Each row comes from the steps of one path. Every step used is in the known rows, and no mark comes twice. Write the path behind each row, first mark first.
Known rows
zubuf-dofa-kizaf: [ -2  29   1  16 -17  -2  30   3  -2 -19  -6  -5  11  -7  -4  18 -18  33
  -9  -7  -9 -10  21  16 -39 -18   0  14  -5 -15  18  -6   6]
dofa-kizaf: [ -4  22   4  -7 -17  -6  27   6  -6 -13  -2   2  16  -5   7   9 -11  28
 -14   2 -16  -3   9  15 -27 -22   0  10  -4  -2  21  -9  20]
kizaf-guref-gabas-beti-fipag: [-19 -10  -2 -28 -40  -6  28   9 -34 -17  -8  40   3 -15  15   2  -3  46
  -1  29  -9 -29 -16 -26  -1 -19   9  13  13 -10  14  17  26]
gabas-beti-fipag: [-15  -4  11 -20  -2   3  16   2 -14 -19 -19  18  16  -1  14   0  -2  41
   0  14 -12 -20  -8 -20 -18 -22  12  17   8  -9  10  -4  26]
guref-fipag-mise: [  0  24  26   3 -20 -22  26   5 -24 -16  22  -8  23 -19  16   9  13  40
  11  20  11 -13 -13  15 -21 -14  18  27   8   7  28  -2  25]
gabas-beti-kizaf-guref-fipag: [  5  -7   7   2 -10 -24  -7   8 -38  -7   8  23  10 -30   9  -2  -3  35
   5  -5  -1 -50  -8 -21 -18 -25  -1  28  17   0  29  -4  16]
dofa-kizaf-guref-fipag-beti: [ 14  36  12   2 -33 -31   5   8 -14   3  38  -2   1 -32   4  14 -21  38
   1   7   0 -35  12   0 -31 -33 -11  31  -7  -1  24  -7  16]
zubuf-dofa-kizaf-guref-fipag-beti: [ 15  42   8  24 -33 -25   8   5 -10  -3  32  -8  -4 -35  -7  25 -28  42
   5  -3   5 -42  26  -1 -44 -30 -13  34  -6 -13  22  -5   2]
guref-gabas-beti: [-13   7  -7 -22 -31 -10  27  17 -34 -26  -1  29  26  -8  20  -4   2  41
   9  18  -3 -37 -19  -9 -14 -20  10  12  17   5  33 -13  26]
guref-kizaf-dofa-zubuf: [-31  -7  15  18 -45 -35  45  -4 -10   2  15  -7  26   0  15  11   4  32
  24  -5 -13 -13 -25  14 -15 -26   0   5  10  -6  14  12  26]
beti-kizaf-guref-fipag: [ -3  -2  -1  12 -16 -23  -5   0 -30  -6  14  19  -4 -34  -2   5   1  29
  -4  -3  -3 -31  -6  -7 -19 -18   2  28  20 -12  12   8  26]
guref-gabas: [-20   9 -14 -11 -37  -9  31   8 -26 -23   4  23  12 -11   9   2   3  33
  -1  20  -7 -20 -19   5 -15 -11  14  13  20  -7  16  -2  38]
sisetet-zubuf: [-15  20   0  -1 -15  -8  20  -4  -6 -25 -13  -6  10   5  20   7   3  18
   1  14 -13 -29  -3  -4 -22  -5  12  10   4  -6   8  22  47]
sisetet-zubuf-dofa-kizaf-guref-gabas: [ -7  28 -12   5 -52  -7  35   2 -16 -28  -7   5  -4 -11  10  22 -17  27
  -7  13  -9 -33  21   3 -24  -3  -2   6 -11 -17  27  38  21]
dofa-zubuf: [-22   8   6  14 -20 -21  42  -3   3  -7 -14   3  26   4  15  12  -5  26
  17   7 -11  -8 -10   3 -29 -16   9  -6   8  -6   7   6  37]
dofa-zubuf-sisetet: [-21   8  10  11 -29 -34  62 -10  10  -6 -22   3  33  -9   6   2 -17  16
   8   0 -13 -14   2   1 -12 -32  16  -4   9 -15   7  -1  44]
mise-fipag-beti-kizaf-dofa-zubuf: [-10  16  -7  11 -31 -39  17   6  -3  18  21  29  -2 -29  25   7 -23  30
   2 -12 -29 -51  -6   4 -33  -5   7  -4   8  -8   2   8  29]
guref-fipag: [-13  14   9   6  -6 -17  10   3 -16 -20  18  -4  20 -11   2   4   7  33
   5   4   4 -22 -13   8 -27 -24   6  29  13  -3  18 -12  29]
fipag-mise: [ -4  23  18  -6 -29 -16  43   4 -21  -8  -1   3  18 -17  19  11   5  36
   3  21  -5  -6  -8   6 -17  -4  25  12   9   4  13   7  29]
guref-kizaf-beti: [ -8  19   1   5 -19 -10  12 -11 -23 -20  15 -19  30   1   7  -8   5  34
  13  10  -7 -38 -27  20 -25 -22   4  17  14   3   4 -21  38]
mise-fipag-beti-kizaf-guref: [  9  27  -6  -6 -27 -27  -3  11 -20  15  19  34 -17 -41   2   0 -29  33
  -8  -4 -22 -61  -5  -9 -19   0   9  12   4 -16 -14  12  29]
kizaf-guref-fipag: [-11  12  12  11 -25 -23  19   5 -22  -8  18   2   8 -22  -3  13   0  34
   4   4   3 -24 -10  -3 -17 -23   1  27  12  -6  13   6  20]
mise-fipag-beti: [  0  42   3 -12 -17 -20  13  14  -7   0  23  13   7 -19   6  -1 -21  37
   2   6 -13 -50 -10   7 -27  -7  14  13  -3  -6  -6  -9  29]
mise-fipag-beti-kizaf-dofa: [ -4  22 -11  -4 -27 -27  -1  11 -18  12  31  34 -15 -39  15   2 -19  32
 -16 -14 -30 -58  -4   1 -25  -3   9  16  14 -10   0  -1  23]
gabas-guref: [-22  13   3   8 -15  -6  34  17 -14 -20 -12   3   5  -9 -12   5 -13  33
  -3 -12  -1 -20   0  -5 -24 -23  23   0  -1 -20  18  -3  43]
dofa-kizaf-guref-gabas: [ -9  15  -7 -14 -54 -14  40  14 -25 -10   7  24   4 -19   8  12 -12  33
 -14  15 -11 -11   1  10 -10 -16  -4   7   0  -4  25   9  20]
dofa-zubuf-fimug: [ -2  -2 -12  18 -22 -16  61  -3  -4 -14 -14   6  30   1   7  21  -9  28
  32   5 -17 -13   1   3 -29 -13   7 -11  15   1  -7   9  49]
fipag-beti: [ -3  30  -1  -3 -27 -18  12   2 -10  -3  13   9   4 -21   9   8 -11  32
   7  15 -11 -36  -2 -11 -29 -19   9  21  12  -5   1  -9  37]
sisetet-zubuf-dofa-kizaf: [ -2  35   0  13 -16   0  23  -4   4 -30 -14 -19   9   5  11  19 -14  20
  -6   0 -11 -23  27  10 -42  -9  -1  10 -15 -14  22  18  21]
guref-fipag-beti-kizaf: [  8  15  -6   8  -9 -25 -27  -3 -21  -7  31  15  -3 -38   8  -2  -3  32
   6   4  -3 -51  -1  -7 -36 -23   4  36  22  -7  15 -16  40]

Write each row's path
[-16 -16 -22 -14 -41 -16  15  15 -45 -14   5  49   3 -28  27  -1   3  36
  -9   0 -22 -43 -11 -13 -13 -16   6  15  34   2  40  -6  20]
guref-gabas-beti-kizaf-dofa
[ 15   4  23  -2 -23 -31   8  10 -46  -3  12  20  13 -37  23   3   2  44
  10  10   5 -41  -6 -14 -13 -13  12  27  13  10  37   6  14]
gabas-beti-kizaf-guref-fipag-mise
[-14  27  -2  21 -14  -2  22  -9  -3 -32 -18 -12   5   0   8  18  -4  21
   5   4  -8 -36  11  -5 -36  -2  12  13   4 -17   6  25  32]
sisetet-zubuf-dofa
[-24  -1  11   3 -40 -23  27   1 -25  -2  24  -2  14 -10   5   5   8  36
   6  -7 -15 -18 -24  11  -7 -25   4  24  17  -7  14   3  20]
guref-kizaf-dofa
[  1  14  -5  16  -8 -20 -19  12 -22 -14  23   7 -11 -38  -9  -3 -17  36
   6 -14   7 -56   6 -13 -36 -33  13  24   9 -21  26 -19  52]
gabas-guref-fipag-beti-kizaf
[-19   7 -10  -8 -54 -17  39  10 -32 -10   4  29   1 -21   3  11  -3  34
  -2  20  -8 -22 -15  -6  -6  -9   9   9  17 -10   9  16  31]
kizaf-guref-gabas
[-32  -2  14  11 -38 -19  36  16 -26  -9  17  -8   6 -11 -12   3  -5  39
   3 -24  -7 -23 -16   5  -9 -31  14  11   3 -20  26   2  33]
gabas-guref-kizaf-dofa
[-32   0   4  19 -37 -29  55   1  -1   3  -3   8  18  -6  22  21  -3  26
   7  -4 -20  -7  -6   1 -27 -18   6  -4  16  -1  12  12  24]
kizaf-dofa-zubuf
[  5  15 -12   0 -18 -18 -11  -3 -17  -1   8  25  -9 -34  11   2 -12  27
  -2   6 -17 -42   2 -15 -30 -14  11  21  22 -11   2  -7  42]
fipag-beti-kizaf
[-21   6  14   7 -22 -11  26  11 -21 -19   4 -12  15  -2 -19  -5  -7  39
  15 -14   3 -24 -21   6 -12 -31  16   9  -6 -23  20  -4  44]
gabas-guref-kizaf
[ -5  15  19  -8 -25  -4  20 -20 -25 -18  13 -20  25  -6  22  -5  13  49
  11  36  -6 -19 -26  21 -15 -13  21  17   6   0   0   2  44]
guref-kizaf-beti-fipag-mise
[ -5  -4  -9   6 -26 -16  10  -1 -26   0  -9  30 -10 -30   2   9  -9  23
 -11  -2 -21 -24  -2 -14 -14  -9   9  12  18 -14  -1  19  28]
beti-kizaf-guref
[  2  27   9   9 -33 -33   4   6 -21   2  36   4  -2 -34   1  14 -10  38
  11  12   4 -46  -3 -16 -25 -26   1  33  11  -4   8  -1  27]
kizaf-guref-fipag-beti
[  4  12 -17   4 -17  -1  37  -5 -13 -33 -12  -2  14   2  11  18  -2  19
  14  12 -23 -32   9  -4 -23  -2  11   3  10   0  -4  23  58]
sisetet-zubuf-fimug
[ -6  28   9  13 -14 -21   4  17 -15 -16  28  -8   1 -24 -11   2 -17  41
  13  -5  15 -49   1 -11 -38 -36  13  22   2 -15  27 -20  45]
gabas-guref-fipag-beti
[-16  19   2  14 -16  -7  21   3 -25 -25   8 -26  22   0 -10  -9  -7  39
  10  -8   1 -43 -20  14 -27 -31  13   4   0  -9  17 -21  50]
gabas-guref-kizaf-beti
[-25 -15  -9  22 -31 -28  31  -5  -9   6  -6  23   5 -18  25  14  -3  20
  -2 -12 -27 -13  -3  -2 -28 -13   6  -3  24  -8  13  14  30]
beti-kizaf-dofa-zubuf
[  4  30   8 -13 -17   4  31 -11 -11 -18  -3 -11  18  -9  34   7  -3  40
 -19  31 -15  -2   9  23 -32 -13  14   6  -7   9  14  -5  31]
dofa-kizaf-beti-fipag-mise
[  7  29  -8  -8 -10 -18 -11   8 -14   4  19  29  -6 -31   8  -8 -23  33
  -7  -2 -21 -59  -8   5 -28  -2  13  14   4 -12  -6  -7  34]
mise-fipag-beti-kizaf
[  6  12 -11   4 -35 -26  -3  -2 -23  12   9  31 -19 -42   7  10 -18  27
  -2   6 -18 -46   4 -25 -22 -14   7  19  19 -14  -6  12  35]
fipag-beti-kizaf-guref
[-32   0   8  15 -46 -41  71  -5   5   2 -11   8  25 -16  12  12 -15  17
  -4  -9 -22 -13   5   1 -10 -34  11  -3  18 -12  15   6  32]
kizaf-dofa-zubuf-sisetet
[  0  -5  -4  -8  -4  -8   1   7 -28 -14 -15  29  15 -15  17  -7  -3  30
   0  -4 -16 -38  -5 -17 -23 -16   8  14  17  -1  22 -12  25]
gabas-beti-kizaf
[  1  -7  -1  -6 -20 -16  10   8 -35  -2 -15  35   4 -26  11   3 -10  31
  -1  -3 -16 -42  -3 -28 -14 -15   4  13  16  -4  16   6  17]
gabas-beti-kizaf-guref
[  9   7  15   8 -29 -28  11   1 -38  -1  18  14   1 -41  14  10   5  37
   1  11   3 -23  -5  -1 -13  -8  14  26  16  -1  21  19  25]
beti-kizaf-guref-fipag-mise
[ -9   9  -6  21 -23 -29 -10  17 -27  -5  35  13 -20 -46   0   6 -15  36
  -4 -26  -2 -54   9 -16 -35 -32  10  24  17 -17  34 -14  40]
gabas-guref-fipag-beti-kizaf-dofa
[-23 -22 -17   1 -45 -29  33  10 -30  -8  -4  46  17 -17  39   3   0  35
  10   1 -20 -37 -12 -11 -20 -17   3  -4  29   4  41   4  25]
guref-gabas-beti-kizaf-dofa-zubuf
[ -5  33  -9  12  -2  17  10 -22   6 -41 -20 -26   5  10  22  13 -12  27
 -17  14 -18 -32  29  12 -52 -12   1   6 -11 -14   7  13  35]
sisetet-zubuf-dofa-kizaf-beti-fipag
[-37  -8  22  23 -51 -45  69   3  -3  -3   0 -12  24 -12 -12   2 -21  27
  13 -29  -7 -24  -7   7   1 -50  18 -10   1 -27  30   4  44]
gabas-guref-kizaf-dofa-zubuf-sisetet
[  1  21  27   5 -36 -30  34   7 -31  -3  24  -1  12 -29  11  17   5  42
   9  19   9 -16  -9   3 -10 -11  16  25   7   5  21  15  20]
kizaf-guref-fipag-mise
[ -5  -9 -18 -18 -23  -8   5  12 -41 -23  -6  45  13 -20  21 -11   1  36
   1  11 -12 -45 -15 -11 -15 -14   9  13  26   1  33 -10  32]
guref-gabas-beti-kizaf
[ -9   1  14 -32 -52 -11  44  10 -43 -12  -4  37   8 -23  28   7   2  54
   6  44  -2 -20 -15 -18   5  -8  22  11   8  -1  22  27  24]
kizaf-guref-gabas-beti-fipag-mise
[-12  11  20 -14 -21  -2  34  -6 -15 -12  -6   7   8 -14  18  11   5  41
  -3  31  -8   5  -7   1 -10  -5  29  13   8  -9   1  19  36]
beti-fipag-mise
